What can hang from each mark
rodek: nuda
kasuk: denin
lezut: nuda
kubi: nuda
belof: nuda
nuda: belof binus butop denin kasuk kubi rima rodek zanima
denin: milu nuda
zanima: nuda
rima: nuda

Known rows, with every way that one mark hangs from another
zanima[nuda]: [0.930,1.531,-0.964,-0.179,2.367,2.435,2.152,1.641,6.101,3.761,-2.761,-3.316,-0.440,-1.619,-0.018,0.058,0.617,-0.518,-1.125,-0.471,0.833,-1.888,0.419,2.365,3.517,1.514,-3.410,-2.093,-0.175,0.879,-1.030,-0.696,0.115,-3.509,-2.486,-1.017]
belof[nuda[denin rima]]: [0.495,1.782,-0.902,-1.169,1.749,2.759,0.205,-1.248,4.569,0.140,0.530,-0.199,-1.792,-1.952,0.878,-1.881,1.273,-0.960,-0.555,-0.491,2.680,1.362,0.371,3.422,1.963,0.240,-1.831,-0.497,-1.108,1.362,0.962,-2.365,0.472,-0.603,-0.412,-1.490]
nuda[binus butop kasuk kubi rodek]: [-0.403,-2.226,-1.276,0.304,-1.609,0.776,-1.721,-0.531,1.509,3.187,-1.899,-1.484,0.048,-1.477,2.072,-0.548,0.967,-0.745,-0.036,-3.063,-1.124,2.048,-0.680,-0.558,-0.092,1.994,-1.367,0.646,-0.005,0.927,0.189,3.508,-1.283,-0.105,3.172,-1.975]
rima[nuda[binus zanima]]: [-0.969,-0.372,0.381,0.700,1.214,0.687,1.542,-1.067,1.851,4.677,-3.030,-0.187,-2.626,-1.888,0.729,-0.111,-1.400,0.251,-3.916,-2.117,1.496,1.259,1.001,1.117,2.574,0.901,-1.591,-0.171,-1.140,1.911,-0.579,0.843,0.531,-0.802,-0.104,-0.173]
zanima[nuda[belof butop denin[milu] kasuk rima rodek]]: [0.219,-2.721,-1.552,-2.602,-2.958,1.028,-3.156,-4.938,1.860,-2.594,-1.224,2.483,3.635,-1.290,-1.108,-4.875,1.853,0.330,-0.822,-2.803,1.048,1.044,0.200,-0.323,-0.592,-1.502,-0.615,-1.192,-0.153,-1.766,-0.559,1.067,0.980,0.018,2.361,-4.581]
nuda[denin]: [1.850,1.668,-0.238,-0.147,1.533,2.321,0.021,0.014,5.556,2.045,-0.417,-1.467,-1.370,-2.957,2.785,0.031,0.131,-1.408,0.525,0.029,0.783,0.132,0.762,2.356,1.940,0.961,-3.326,-0.946,-2.232,2.182,-0.790,-1.230,0.533,-2.511,-2.446,-0.586]
kubi[nuda[butop kasuk rima]]: [0.316,-1.039,-2.158,-2.644,0.865,0.678,0.839,-0.190,1.541,1.238,-3.591,-1.222,-1.257,-2.347,1.858,-1.162,2.598,-1.031,-1.014,-1.446,1.042,-1.566,1.040,-1.444,0.297,0.244,-1.781,1.826,0.516,0.904,0.009,2.383,1.263,0.011,2.075,-3.139]
denin[milu nuda[binus]]: [0.287,1.071,-1.107,-0.593,2.624,0.094,0.508,-3.309,3.445,2.366,-2.846,-1.897,-1.653,-1.203,2.275,0.615,-0.447,-0.812,-3.077,-1.034,3.265,1.633,2.401,0.628,2.149,1.831,-3.100,-0.484,-2.870,3.289,-2.019,0.527,1.485,0.193,-1.411,-0.167]
zanima[nuda[belof butop kasuk kubi rima rodek]]: [-0.682,-2.004,-2.056,-1.776,-2.759,1.996,-2.369,-0.107,2.321,-0.303,-2.944,-0.071,2.318,0.561,-1.566,-3.452,2.673,0.729,-1.099,-3.602,-1.124,0.399,-1.390,-0.587,-1.138,-0.376,-0.304,-1.039,0.965,-1.766,0.883,3.592,-0.953,-0.595,3.573,-4.370]
belof[nuda[binus butop denin kasuk rima rodek zanima]]: [-1.036,-2.991,-1.058,-2.791,-2.413,0.260,-1.672,-4.629,-0.403,-0.373,0.929,4.730,-0.713,-2.837,0.921,-3.973,1.568,0.342,-1.910,-4.184,1.620,2.300,0.212,0.122,0.774,-0.050,2.006,1.173,0.526,0.391,1.296,0.500,-0.221,2.069,3.853,-3.126]
zanima[nuda[binus denin kasuk kubi]]: [-0.795,-1.664,-1.662,2.107,1.830,1.096,-0.321,-3.175,3.190,1.849,2.351,-1.072,1.634,-1.894,2.237,-1.252,1.672,1.060,0.532,-0.388,-1.049,1.398,-1.317,0.055,1.993,0.481,-0.366,-0.134,-0.745,1.146,-1.588,1.376,-1.150,-1.611,2.004,-2.325]
belof[nuda]: [1.323,2.655,-1.081,-0.366,2.707,3.078,1.680,1.733,6.095,3.283,-2.413,-3.014,-2.335,-1.925,0.342,0.592,-0.051,-1.407,-1.104,-0.731,1.830,-0.599,-0.172,3.825,2.639,1.105,-4.108,-1.286,-0.291,1.867,0.545,-1.750,-0.509,-2.533,-2.087,-0.186]
rodek[nuda]: [1.190,2.214,-1.337,-0.511,1.532,2.472,2.213,1.722,5.168,4.574,-3.295,-3.518,-2.008,-1.558,0.941,0.047,0.462,-0.649,-0.773,0.031,2.314,-1.943,0.885,2.094,3.864,1.327,-4.219,-0.914,0.548,1.800,-0.020,-1.246,-0.072,-3.210,-2.209,0.435]
rodek[nuda[belof butop kasuk[denin] rima zanima]]: [-0.476,-0.727,-1.455,-4.249,-1.711,2.796,-0.482,-1.699,0.067,-0.472,-2.041,2.972,-1.187,-1.715,-0.965,-3.223,1.098,1.853,-2.737,-1.976,2.248,-0.471,-0.272,-1.395,0.758,-2.936,-0.402,-0.051,0.201,-1.062,0.808,1.616,-0.608,-2.096,1.719,-2.104]
zanima[nuda[butop kubi]]: [1.565,1.087,-2.334,0.854,0.340,2.522,-0.606,1.733,5.564,3.477,-3.479,-3.810,0.503,-1.316,-0.658,0.740,-0.151,0.075,-0.599,-2.077,-1.279,-0.551,-1.717,1.568,1.301,1.023,-2.230,-0.659,1.414,1.306,-1.011,1.910,-1.102,-2.152,0.130,-1.644]
belof[nuda[binus kasuk[denin] kubi rima rodek]]: [-2.795,-2.496,-1.086,-0.248,0.582,2.205,0.002,-2.608,0.593,-0.128,1.685,0.534,-0.494,-0.895,-0.021,-2.551,2.078,-0.088,-1.162,-1.583,0.949,3.267,-1.272,1.541,1.308,0.045,0.556,1.433,-1.006,-0.454,1.971,0.885,-1.318,-0.104,3.041,-2.925]
kubi[nuda[binus butop denin[milu]]]: [1.969,-1.048,-1.410,-0.098,0.787,0.374,-1.660,-3.897,1.625,0.597,-1.849,0.053,-1.133,-3.926,2.568,1.024,-0.240,-0.443,-1.319,-2.048,0.263,1.356,0.746,-0.266,0.796,1.231,-2.381,1.899,0.149,2.851,-2.506,0.821,1.514,0.684,0.425,-1.738]
lezut[nuda[belof binus kasuk rima rodek zanima]]: [-2.103,-1.942,0.702,-3.342,-1.609,-1.302,-0.307,-2.933,-1.211,0.084,-1.716,4.540,-2.051,-0.497,0.950,-3.440,2.711,1.500,-4.126,-3.971,1.315,0.604,1.302,-0.825,0.305,-0.737,0.219,0.564,-0.304,-0.872,0.557,2.465,0.837,0.143,3.255,-2.559]
rodek[nuda[butop kubi zanima]]: [1.539,0.966,-1.949,0.040,-1.105,1.536,-0.518,0.508,3.712,4.830,-4.649,-1.683,-1.299,-2.326,0.051,0.587,-1.123,0.498,-1.719,-3.201,-0.042,-1.221,-1.052,0.653,2.075,0.338,-1.517,1.057,2.781,2.593,-0.644,1.580,-1.422,-1.303,0.438,-0.297]
zanima[nuda[belof kubi]]: [0.545,1.634,-1.297,0.911,1.175,3.312,-0.575,1.907,5.685,1.993,-2.948,-2.581,0.296,0.286,-0.612,0.240,0.525,0.700,-1.410,-1.781,-1.503,-0.378,-1.693,1.548,1.118,0.367,-3.094,-2.465,-0.220,0.026,-0.890,1.639,-1.499,-3.330,-1.235,-1.551]
rodek[nuda[belof denin kubi]]: [1.407,1.765,-1.547,0.834,-0.092,3.331,-1.904,0.395,4.978,0.910,-0.815,-0.942,-0.305,-0.626,1.034,-0.434,0.222,0.689,0.204,-0.878,-0.632,0.637,-1.533,1.809,1.172,-0.602,-2.688,-0.949,0.075,1.508,-0.124,0.241,-1.167,-2.670,-0.616,-0.714]
nuda[butop denin[milu] kubi zanima]: [2.042,-0.453,-0.697,1.160,-1.064,0.306,-3.521,-4.520,3.701,2.079,-2.555,0.062,0.680,-4.197,1.531,0.389,-2.247,-0.210,-0.936,-2.974,-0.559,1.790,-0.843,0.907,-0.175,-0.270,-1.078,1.517,0.164,2.906,-2.480,1.216,-0.363,0.476,0.253,-1.644]

Rows
[0.557,-1.225,-1.380,2.966,-0.385,0.711,-3.295,-4.378,2.218,1.562,-1.233,-1.250,1.161,-2.277,0.884,0.092,-2.569,0.091,-1.323,-1.973,-0.143,5.059,-1.098,1.413,-0.651,-0.087,-1.175,1.334,-0.849,2.571,-1.471,1.947,0.567,1.407,2.893,-1.312] -> rima[nuda[binus butop denin[milu] kubi]]
[-0.474,-1.668,-0.809,0.795,0.149,1.296,-0.869,-1.486,1.765,1.897,-2.034,0.081,0.235,-3.485,-0.694,-0.793,-2.215,0.645,-1.650,-1.702,-0.703,1.547,-2.020,1.134,-0.597,-3.053,0.475,2.078,-0.274,1.698,0.279,3.342,-0.560,-1.305,2.676,-2.442] -> rima[nuda[butop kasuk[denin] kubi zanima]]
[1.353,-0.613,-1.786,-1.628,-1.053,0.925,-0.330,-2.373,2.749,2.341,-0.876,1.312,-0.232,-4.245,1.763,-2.011,0.023,0.680,-0.067,-1.690,1.416,-1.639,0.073,-0.123,1.782,-1.343,-0.620,1.005,1.564,2.181,-0.504,0.208,-0.279,-1.398,1.145,-1.251] -> rodek[nuda[butop denin kasuk zanima]]
[-2.060,-3.549,-1.914,-0.905,-1.338,1.774,-0.963,-2.268,0.054,0.063,0.436,0.553,1.546,-0.859,-0.985,-3.025,2.517,1.007,-1.209,-2.355,-0.506,2.316,-1.501,-0.425,0.848,0.161,1.613,1.036,0.114,-1.480,0.614,2.938,-0.759,-0.550,4.024,-3.827] -> zanima[nuda[binus butop kasuk[denin] kubi rima rodek]]
[0.143,0.194,-2.487,-2.330,1.225,0.216,0.041,-0.969,2.184,1.730,-1.653,-0.953,-1.596,-1.323,2.754,-0.317,0.979,-0.074,-1.708,-1.631,2.141,0.978,1.612,-1.133,0.530,0.690,-1.417,-0.368,-2.201,2.924,-0.430,2.858,0.508,-0.135,1.613,-1.111] -> denin[nuda[binus butop kasuk]]
[-2.412,-4.085,0.423,-3.670,-0.746,0.684,0.323,-2.978,-2.529,-1.639,-1.181,5.262,-2.360,-1.708,0.775,-2.673,2.844,1.314,-4.199,-3.298,0.150,0.553,0.689,-1.695,0.664,-0.877,1.036,1.745,-0.891,-1.022,0.541,2.733,0.582,-0.453,1.666,-3.966] -> kubi[nuda[belof binus kasuk[denin] rima rodek zanima]]
[-0.373,-2.259,-0.426,-4.129,-2.882,0.669,-1.533,-0.543,-1.433,-0.057,-4.923,4.128,-2.934,-0.811,0.350,-1.277,1.976,0.889,-4.943,-6.116,-0.479,0.369,0.948,-1.760,0.001,1.610,0.042,0.873,1.268,-0.155,0.121,3.314,0.661,1.183,1.644,-3.081] -> kubi[nuda[belof binus butop rima rodek zanima]]
[0.926,-1.228,-1.348,-1.264,-0.179,1.266,0.417,-4.493,1.639,2.251,-2.562,0.476,0.172,-4.387,-0.395,-1.158,-1.430,0.564,-1.648,-0.980,2.778,-1.076,0.093,-0.132,2.245,-2.273,-1.610,1.458,1.220,1.264,-1.341,0.242,0.038,-2.096,0.293,-1.122] -> rodek[nuda[butop kasuk[denin[milu]] zanima]]
[-1.267,-1.389,-1.206,-0.290,1.624,0.666,-0.234,-7.362,1.344,-0.287,2.010,0.967,0.134,-2.289,2.005,-2.889,1.545,-0.219,-1.082,-0.299,3.879,3.392,0.992,0.352,1.614,-0.187,-1.410,0.497,-1.751,0.571,-0.627,-1.407,0.318,1.351,2.402,-1.984] -> belof[nuda[binus denin[milu] kasuk rima]]
[1.695,0.471,-0.931,-2.126,-1.394,1.780,-0.287,1.083,3.899,2.857,-4.209,0.781,-1.973,-2.966,-1.053,-0.414,-1.157,-1.102,-2.214,-4.696,0.650,-0.939,-0.365,3.286,1.562,0.851,-1.523,0.016,2.191,1.788,0.940,-0.157,-0.491,-0.756,-0.723,-1.482] -> belof[nuda[butop rodek zanima]]
[-0.297,-0.973,-2.325,-1.106,-1.470,2.730,-2.538,-4.025,0.961,-1.056,-2.059,-0.283,1.366,-0.691,-1.245,-2.457,0.589,1.316,-1.277,-1.096,1.635,2.025,-1.270,-1.431,-0.599,-2.880,-1.731,0.706,0.297,-1.002,-0.093,2.178,-0.881,-0.961,2.897,-2.323] -> rodek[nuda[belof butop kasuk[denin[milu]] kubi rima]]
[-1.002,-0.965,-0.081,-3.153,-1.102,1.656,-0.291,0.003,2.088,0.363,-2.524,0.428,-0.383,0.172,0.962,-3.513,2.874,-0.737,-1.265,-1.894,1.522,0.465,1.332,-0.192,0.103,0.248,-2.722,-1.545,-1.852,-1.448,1.375,1.288,0.134,-1.351,0.672,-2.608] -> nuda[belof kasuk rima rodek]
[1.588,0.789,-2.004,-0.248,-0.001,-0.720,-2.417,-3.374,3.924,2.258,-5.372,-1.164,-0.238,-2.575,0.635,0.938,-2.263,-0.235,-3.073,-3.476,0.867,0.742,0.203,0.504,-0.368,-0.274,-0.659,1.535,-0.171,4.345,-1.971,2.844,0.329,1.283,0.157,-1.513] -> denin[milu nuda[butop kubi zanima]]
[1.666,0.166,-1.434,-1.716,-1.285,1.771,-4.121,-1.280,3.490,-2.291,-3.826,0.404,0.808,-0.864,-1.350,-0.219,-1.532,-0.106,-2.141,-3.406,-0.396,2.718,-1.055,2.169,-2.105,-1.477,-1.116,0.112,-1.874,1.922,-0.185,3.170,0.365,-0.682,-0.214,-2.718] -> kasuk[denin[milu nuda[belof butop kubi rodek]]]
[-0.620,0.376,-0.194,-1.962,2.576,0.732,1.579,-1.668,2.252,-0.337,0.192,0.087,-1.725,-2.395,0.851,-2.059,2.306,-0.215,-1.032,0.917,2.463,-0.187,0.835,1.809,1.216,-2.170,-1.320,1.417,-1.904,0.260,0.563,0.455,1.592,-2.421,1.457,-1.993] -> lezut[nuda[kasuk[denin] rima]]
[-0.465,0.048,-0.052,-1.185,-1.637,2.404,-1.887,1.053,3.112,0.873,-3.497,-0.676,-0.666,1.069,0.202,-1.722,1.783,-0.714,-1.671,-2.979,-0.387,1.569,-0.223,1.118,-0.264,1.307,-2.097,-1.242,-1.225,-0.688,1.183,1.793,-0.684,-0.779,0.227,-2.416] -> nuda[belof kubi rima rodek]
[1.313,1.834,-0.816,-1.098,-0.381,3.236,-1.228,2.708,3.911,1.451,-4.809,-1.436,-1.210,-0.484,-1.040,-0.076,-1.626,-0.100,-2.255,-2.314,0.519,1.199,-0.508,1.790,-0.698,-0.842,-3.847,-2.317,-0.864,0.774,0.593,1.752,0.429,-1.956,0.072,-0.832] -> rima[nuda[belof butop]]
[-0.423,-3.838,-0.652,-2.348,-0.541,0.192,0.339,-1.849,-1.189,0.774,-1.888,3.340,-1.860,-4.347,1.227,-0.489,0.621,0.194,-2.541,-3.542,-1.029,-0.543,0.124,-0.628,0.999,-0.008,0.926,3.162,0.930,1.224,-0.237,2.915,0.549,-0.799,1.641,-3.205] -> kubi[nuda[binus butop kasuk[denin] rodek zanima]]
[2.113,0.433,0.323,0.072,0.206,-0.865,-1.254,-3.245,4.512,0.365,-1.704,0.408,0.363,-3.631,0.952,-1.073,-0.367,-1.207,-0.372,-1.627,1.028,0.389,1.186,4.126,1.086,-0.283,-2.378,1.278,-0.070,2.354,-1.045,-1.183,2.598,-0.986,-0.604,-1.571] -> lezut[nuda[denin[milu] rodek]]
[-1.634,-2.652,-1.482,1.589,0.408,0.646,0.646,-1.099,2.796,3.421,-0.727,-1.694,1.570,-0.737,0.709,-1.429,1.964,0.318,-0.551,-1.908,-1.037,0.333,-0.655,0.299,2.095,1.900,-0.781,-0.117,0.430,0.100,-0.309,2.184,-1.208,-1.376,1.861,-2.635] -> zanima[nuda[binus kasuk kubi rodek]]
[0.942,-0.580,0.677,-0.140,-2.139,1.543,-3.200,-0.721,3.641,0.597,-1.782,2.458,-0.368,-1.864,1.138,-1.108,-0.317,0.128,-0.932,-3.974,-2.398,1.167,-1.172,1.839,-0.250,-0.137,-0.515,-0.379,-0.737,1.221,-0.233,1.443,-1.041,-1.233,-0.666,-2.392] -> nuda[belof denin kubi rodek zanima]
[0.830,1.060,-0.417,-2.523,1.652,1.871,0.898,1.214,4.543,0.179,-1.870,-0.475,-1.613,-1.849,0.280,-0.685,0.137,-1.463,-1.456,-0.833,1.432,0.032,1.185,4.038,1.747,0.277,-1.278,-0.012,-2.944,2.720,0.903,0.214,1.622,-2.551,-3.041,-1.522] -> kasuk[denin[nuda[rodek]]]
[1.383,2.367,0.622,-1.751,0.690,0.722,-0.071,0.741,3.852,1.687,-3.888,1.363,-3.068,-1.843,0.614,0.365,-0.159,0.809,-3.474,-2.759,0.350,-1.638,0.216,1.851,0.821,-1.276,-2.778,-0.625,-0.122,1.469,-0.861,0.984,0.489,-2.578,-1.177,-0.526] -> lezut[nuda[belof zanima]]
[-1.439,-0.887,-2.742,-1.327,-1.881,2.179,-1.864,-1.337,-0.048,1.204,-1.672,-0.575,-0.732,1.159,0.901,-2.346,2.419,1.777,-1.838,-2.448,1.027,2.202,-0.858,-3.166,0.056,-0.053,-1.357,-0.403,0.761,-0.863,0.484,3.345,-1.734,-0.085,4.706,-1.594] -> rodek[nuda[belof binus butop kasuk kubi rima]]
[-0.915,-1.075,-1.226,-2.060,1.192,-0.375,1.124,-1.057,2.373,1.858,-1.338,-0.463,-1.050,-1.083,2.604,-1.479,1.843,-0.886,-1.352,-1.699,1.976,0.610,2.103,0.417,1.533,1.656,-1.139,-0.160,-2.373,2.319,0.453,1.714,1.024,-0.370,0.639,-1.728] -> denin[nuda[binus kasuk rodek]]
[0.029,-1.189,-2.494,-1.117,-1.226,2.432,-3.175,-2.055,2.771,-1.871,0.164,0.748,2.317,-0.454,-0.143,-3.345,2.178,1.627,-0.115,-1.886,-1.064,1.503,-1.938,-0.992,-1.386,-1.726,0.134,-0.870,-0.225,-0.872,-0.220,2.642,-1.087,-0.665,3.564,-4.094] -> zanima[nuda[belof butop denin kasuk kubi rima]]
[1.320,-0.288,-1.745,0.435,-1.327,1.918,-1.183,2.079,4.950,3.061,-3.852,-2.775,1.307,-1.443,-1.412,-0.254,0.242,-0.359,-0.497,-3.447,-1.970,-0.478,-1.593,2.462,1.168,1.623,-1.333,-0.357,2.038,0.965,-0.123,1.950,-0.904,-1.648,0.204,-2.435] -> zanima[nuda[butop kubi rodek]]
[0.362,-0.021,-1.051,-4.670,-1.975,-0.338,-0.864,-0.709,2.142,0.990,-5.062,1.808,-1.858,-1.432,0.044,-2.323,0.717,-0.681,-3.673,-4.517,2.166,-0.081,2.190,0.882,0.675,0.979,0.810,0.531,-0.497,2.304,0.796,2.086,1.748,1.488,0.191,-2.644] -> denin[nuda[butop rima rodek zanima]]
[-1.250,-0.543,-0.929,-0.450,-1.486,1.865,-2.078,-3.504,0.495,0.681,0.044,2.913,-1.774,-0.236,1.412,-2.317,1.353,2.513,-3.089,-2.821,0.311,2.564,-0.564,-1.156,1.569,-0.070,0.483,0.125,-0.142,0.559,-0.487,1.163,-1.169,0.031,1.810,-1.254] -> rodek[nuda[belof binus denin kubi rima zanima]]
[-1.184,0.280,-0.722,-2.060,2.479,0.889,0.412,-5.017,1.094,-0.455,-0.941,0.225,-1.867,-1.076,0.996,-1.222,0.601,-0.206,-3.858,-0.142,4.317,3.254,2.413,0.416,1.984,0.306,-1.104,0.393,-4.252,1.762,-1.142,0.222,2.029,0.346,-0.602,-1.307] -> kasuk[denin[milu nuda[binus rima]]]
[-0.610,-3.944,-0.020,-1.132,0.146,-1.147,0.457,-3.583,0.091,1.120,-0.152,3.710,-1.307,-4.276,3.392,-1.575,1.719,0.051,-1.431,-3.052,-0.981,-0.629,1.095,-0.373,1.666,0.816,0.824,2.820,0.484,2.071,-0.768,1.512,0.959,0.193,1.162,-3.304] -> kubi[nuda[binus denin kasuk rodek zanima]]
[-1.589,-1.886,-0.176,-3.885,-1.311,2.185,-1.305,-2.965,-1.639,-0.848,-0.454,3.924,-2.260,-1.411,0.974,-2.509,1.370,1.878,-3.689,-2.734,1.414,2.332,0.142,-2.661,-0.304,-1.468,-0.064,-0.672,-2.414,-1.458,-0.153,2.800,-0.908,-1.008,2.575,-2.007] -> nuda[belof binus butop kasuk[denin] rima zanima]
[1.474,-0.074,-1.814,-2.441,0.572,1.933,-0.524,1.475,2.667,0.380,-4.210,-0.642,-1.479,-1.974,1.575,0.215,1.128,-0.235,-0.903,-2.235,-0.755,-1.772,-0.221,-1.091,-0.936,-0.652,-3.413,-0.015,0.308,0.889,-0.388,2.892,0.171,-1.888,0.931,-2.595] -> kubi[nuda[belof butop kasuk]]
[0.555,1.572,-1.136,-0.428,1.726,-0.070,-0.095,-0.442,4.863,2.994,-3.793,-1.247,-1.803,-1.674,1.569,0.732,-0.743,-0.235,-2.525,-2.439,0.233,-0.405,0.288,1.450,1.130,0.346,-0.416,0.895,-1.240,4.191,-0.764,2.214,-0.133,-0.523,-1.292,-1.272] -> denin[nuda[kubi zanima]]
[1.806,-1.064,-0.659,-2.351,-1.234,0.127,0.046,1.290,2.253,2.752,-6.045,0.912,-2.237,-3.699,0.505,0.539,-0.130,-1.017,-2.481,-4.730,-1.152,-2.640,0.649,1.314,1.093,1.459,-1.043,1.924,2.575,2.480,-0.295,1.940,1.085,-0.428,-0.869,-2.641] -> kubi[nuda[butop rodek zanima]]
[1.441,1.323,-0.399,-0.626,1.573,1.925,0.217,-1.461,4.977,1.719,-0.293,1.147,-1.984,-3.857,0.882,-0.469,-0.939,-0.420,-1.255,-1.874,1.207,-0.231,-0.299,3.696,2.314,-0.361,-1.541,-0.118,-0.261,2.610,-0.227,-1.921,-0.458,-1.424,-1.718,-0.875] -> belof[nuda[denin zanima]]
[1.113,1.363,-0.436,-2.810,-0.588,-0.298,-0.339,-0.679,2.203,1.936,-4.242,1.057,-2.792,-2.480,0.292,-1.045,0.581,0.191,-3.386,-3.192,1.581,-0.939,1.092,1.127,0.876,-0.556,-0.745,1.365,1.047,1.494,-0.232,1.429,1.404,-0.085,1.489,-1.266] -> lezut[nuda[butop rima zanima]]
[0.992,-0.734,-2.524,0.938,0.266,1.977,-0.944,-3.262,2.901,1.782,-1.835,-2.594,1.571,-2.999,-0.301,-0.509,-1.090,0.185,0.193,-0.078,1.220,0.622,-1.500,0.321,0.925,-1.939,-2.265,1.881,0.953,1.347,-0.926,1.202,-0.656,-1.972,1.712,-1.293] -> rodek[nuda[butop kasuk[denin[milu]] kubi]]
[-2.575,-1.504,-1.655,0.150,1.199,2.247,1.078,-2.871,0.246,1.810,1.185,-1.010,-0.987,-0.595,1.141,-2.249,2.441,1.191,-1.103,0.555,2.038,2.120,-0.426,-0.935,2.636,-0.353,-0.349,1.453,-0.942,-0.109,0.538,1.301,-0.942,-1.337,2.844,-1.305] -> rodek[nuda[binus kasuk[denin] kubi rima]]
